Each row comes from the steps of one walk. Every step used is in the known rows, and no mark comes twice. Write the walk behind each row, first mark first.
Known rows:
bula -> nubek -> tokar -> zode -> badi: [-31.0  45.0   0.7   2.6  38.1 -17.0 -24.2  13.7 -21.3  13.3  -8.5   5.3
  15.6  -6.3 -37.6 -10.2   3.4  18.8  -7.2   1.1 -22.2 -13.9]
tokar -> nubek -> tikopif: [-33.0  13.1   3.8  -7.4  54.2  13.3 -17.5 -22.8  -4.9   5.9 -34.0  25.0
   2.6  -9.8 -38.5  19.9  39.8  18.2  17.0 -10.6   3.5  11.9]
tikopif -> nubek: [-24.6  20.0  -1.6   0.9  17.8  12.6  -7.1   2.1  -2.7   0.2 -30.4  11.1
  -9.7  -2.8 -32.5  16.4  13.4  24.8   5.3   9.5  16.8  10.4]
zode -> tokar: [-37.1  15.1  -3.2  -5.1   6.2 -16.1 -54.1   7.9  -6.8 -30.0 -17.8  -3.4
   2.4  -4.8 -26.0  -9.4  20.3  15.1 -13.8  13.1 -37.6   3.1]
nubek -> bula -> betet -> badi: [-76.2  21.1   9.9  -0.6 -27.8 -15.0   8.4  -6.5 -39.3  23.4 -24.1  22.2
   3.0 -10.6 -21.4 -30.0  21.7  23.4  23.6   3.5 -14.3 -18.9]
fuba -> badi -> betet -> bula -> nubek -> tokar: [-26.6   1.8  22.3   2.0 -28.5 -20.5  11.0   1.4 -13.7   7.6  10.4   5.3
  22.9 -11.1 -24.4  -9.8   8.6   7.6 -12.6  33.3  -7.5 -10.8]
zode -> tokar -> nubek -> bula -> betet: [-37.9  25.4  -8.8  -9.2  26.1 -14.2 -65.7 -15.6 -12.1 -15.7 -26.9   7.8
  16.9  -4.5 -37.1 -11.4  44.2   9.6  -5.3  -9.3 -21.8   2.8]
fuba -> badi -> betet -> bula -> nubek: [-36.2   1.4  31.3   4.4 -42.4 -26.6  20.5  -0.8  -6.6   0.3   8.7  10.4
  22.3 -13.3 -18.8 -18.0  -0.9  10.1  -6.0  33.6 -18.7  -4.8]
tokar -> nubek -> bula: [-45.2  23.8  -3.7 -21.2  13.2  -1.9 -15.7 -18.8 -23.6  -9.7 -31.3  12.1
  13.4  -8.2 -33.8  -0.1  35.3  10.2  14.9  -3.9  -9.4   6.9]
zode -> badi -> betet -> bula: [-48.3  20.2  49.9  -1.3 -44.9 -37.2   1.2  10.0  -1.6 -10.5  -4.7  33.8
  11.4 -15.8 -29.7 -20.6 -16.5  37.7 -20.6  22.7 -39.7  -6.8]
fuba -> badi -> betet -> bula: [-35.6  -9.8  27.3  -4.5 -51.0 -19.4  15.0  -2.0  -4.7 -11.8   4.0   7.3
  16.0 -16.9 -20.8 -17.2   4.7  13.6 -11.4  39.4 -18.8  -7.4]
bula -> betet -> badi: [-61.5  -0.2  38.7  17.8 -16.7  -7.9   3.9  -1.2  -9.1  20.1 -16.9  19.1
  -2.7  -6.3 -24.6 -37.8  13.2  32.1  15.4   3.6 -24.7 -20.7]
tikopif -> nubek -> tokar -> zode -> badi -> fuba: [  3.3  25.0  -1.4 -13.2  39.6   5.9 -41.0   9.4  12.1  -5.8 -26.3  18.1
  -4.7  -7.4 -57.0  22.1  14.8  30.7 -28.8  10.5   5.2 -14.2]
tikopif -> nubek -> bula: [-40.1  34.9 -22.7  -9.6   8.5   6.7  -3.7  -2.9 -26.1   6.8 -36.7  17.4
  -5.9  -4.6 -30.8  20.2  20.1  18.0  14.2   7.4  23.6   7.6]
fuba -> badi: [-49.6  -3.6   0.1  -5.5 -24.0  -2.7   2.6  -0.5  -8.5 -27.3  -8.4   5.2
   3.4 -16.4 -12.6 -16.8  19.6  20.3   6.4  33.2 -28.3  -5.2]
betet -> bula -> nubek: [-53.0  18.9  39.8  -1.4 -15.4 -25.5  18.5   9.0 -13.5  30.0 -10.5   0.7
  16.3 -11.1 -11.4 -10.4  -3.1  14.6   4.2  11.0   6.4  11.6]
fuba -> badi -> betet: [-34.6  -4.7  16.1   4.4 -38.4 -10.0   6.9  -2.6  -6.7 -26.5   3.0   9.4
  12.1 -12.8 -26.1 -20.6   7.1  15.2  -0.5  37.1 -34.5 -11.0]
fuba -> badi -> betet -> bula -> nubek -> tokar -> zode: [-18.5   4.2  14.3  -6.2 -15.0 -21.6   1.2   0.1 -13.2   3.5   9.5  -2.9
  26.5 -15.1 -31.3 -10.8   2.9   4.1 -22.8  30.8 -13.3 -15.6]
betet -> bula: [-50.8  -0.2  36.4 -16.5 -25.4 -15.8   9.5   7.4  -8.4   9.7 -17.2  -3.2
   6.3 -14.0 -14.6  -6.9   5.3  21.4  -6.8  20.0   1.6   8.1]
badi -> betet -> bula: [-31.7   2.1  51.8  -2.5 -41.8 -22.4  14.6   4.5  -5.3   8.1  -3.5   1.9
  15.0  -7.9 -34.6 -14.2  -9.6  15.3 -11.5  24.5 -11.4  -1.7]

Which walk is each row?
[-16.2  20.1  38.7  -0.3  -6.5 -26.0  -0.4   6.9 -14.9  27.6   3.7  -6.5
  26.9  -6.2 -43.7 -10.3 -11.9   5.5 -21.6  14.3  -4.0  -9.9] => badi -> betet -> bula -> nubek -> tokar -> zode
[-36.5  25.8 -18.7 -21.7  24.2 -16.7 -65.5 -11.6 -16.3 -29.6 -28.6   5.4
  13.7  -5.5 -33.0   1.6  41.6   3.7 -10.4  -3.7 -27.0   7.4] => zode -> tokar -> nubek -> bula
[-34.4  11.5  12.5 -11.4   7.6 -25.3 -60.4 -13.7   4.3 -18.8 -24.9  25.6
  13.4  -6.0 -42.5 -12.1  42.0  10.0 -12.4  -6.0 -36.2 -10.0] => zode -> tokar -> nubek -> bula -> betet -> badi -> fuba
[-53.1  23.2  29.9   0.8   9.2 -16.4  19.8   2.4 -18.4  49.7 -16.5  13.5
  12.1 -14.3 -14.2   9.5   5.7  14.9   8.9   4.9  22.5  14.2] => betet -> bula -> nubek -> tikopif
[-22.8  17.4  45.5   6.9 -18.1 -24.8   9.9   8.6 -15.8  30.0   4.1   1.3
  23.4  -1.3 -37.5  -8.2  -7.7   8.2 -11.0  16.4   2.5  -4.9] => badi -> betet -> bula -> nubek -> tokar
[-38.4   4.9  21.1   7.5 -23.3 -19.2  21.0  -5.8 -11.2  15.5   4.2  20.6
  19.0 -17.2 -20.7  -3.2   6.8  10.9  -0.6  28.9  -3.9  -2.4] => fuba -> badi -> betet -> bula -> nubek -> tikopif
[-15.3  16.2 -10.5 -20.4  40.3   7.1 -38.9   9.0 -21.6  -1.5 -16.6 -21.3
   5.6  -6.9 -45.2  -1.0  20.2  14.4 -18.3  11.0 -12.8 -18.8] => nubek -> tokar -> zode
[-25.7  16.7 -13.0  -9.3  56.3  -3.6 -67.1 -14.6  -1.8 -17.7 -31.4  14.6
   4.9  -6.0 -36.9  18.8  45.0   9.3  -8.6  -8.9 -17.0  11.1] => zode -> tokar -> nubek -> tikopif
[-43.8 -17.3  50.3  -8.7 -41.6 -19.7   7.3   9.0  18.3 -14.0 -15.7  28.1
  -8.2 -10.4 -30.0 -16.1   4.3  23.4   0.5  20.6 -44.1 -22.8] => betet -> badi -> fuba
[-38.8  20.2  29.3  -5.5   2.7 -18.7   5.2  13.3 -19.8  40.3  -7.1  -4.1
  16.4  -7.4 -17.2  -1.4   8.1  11.4  -4.3  10.8  16.8   3.0] => betet -> bula -> nubek -> tokar
[  2.1  28.2  -1.3 -13.8  31.6  -1.0 -31.1   7.0  -6.1   9.7 -20.4  12.7
   1.5  -7.3 -51.5  25.0   6.7  24.1 -39.2   8.1  17.9  -8.9] => tikopif -> nubek -> tokar -> zode -> badi -> betet -> bula
[-46.9  28.2  -8.7   3.6   2.9   3.3   1.1  -7.7 -25.1  26.7 -34.8  30.6
  -6.1  -4.0 -31.2   4.5  22.0  24.2  14.6  -1.5  22.0  -6.4] => tikopif -> nubek -> bula -> betet -> badi
[-39.1  31.3  25.1 -12.3  10.2 -30.2  -8.3  14.7 -17.9  28.8  -8.6   4.2
  19.5 -13.7 -23.2  -4.2  -0.1  18.0 -23.4   7.0  -0.5  -2.7] => betet -> bula -> nubek -> tokar -> zode -> badi
[-35.8  35.6  31.3  -6.0  -5.2 -39.0 -13.9   7.8  -4.9  -6.2  -6.8  15.2
  23.0 -19.9 -39.9 -23.3 -24.9  24.1 -30.5  11.4 -45.7 -12.6] => tokar -> zode -> badi -> betet -> bula -> nubek
[-39.7  32.1  44.0   5.4 -23.6 -39.2  -2.7  14.9 -12.1  10.8   1.5  31.7
  16.8  -9.6 -33.7 -14.0 -13.7  31.5 -22.3  16.5 -24.7 -11.1] => zode -> badi -> betet -> bula -> nubek -> tokar
[-15.6  21.5  13.7 -20.9  15.5 -18.7 -34.2  12.0 -17.2   0.2  -7.3   0.5
  13.9 -12.9 -48.0  -3.8   3.9  22.2 -40.2  14.9 -20.7 -23.6] => nubek -> tokar -> zode -> badi -> betet -> bula
[-22.6  45.2  11.5   9.1  27.5 -22.7 -21.1  12.7 -21.6  15.3  -0.2   8.1
  21.3  -3.0 -46.2 -12.3  -6.3  16.0 -12.2   3.9 -25.8 -17.7] => bula -> nubek -> tokar -> zode -> badi -> betet
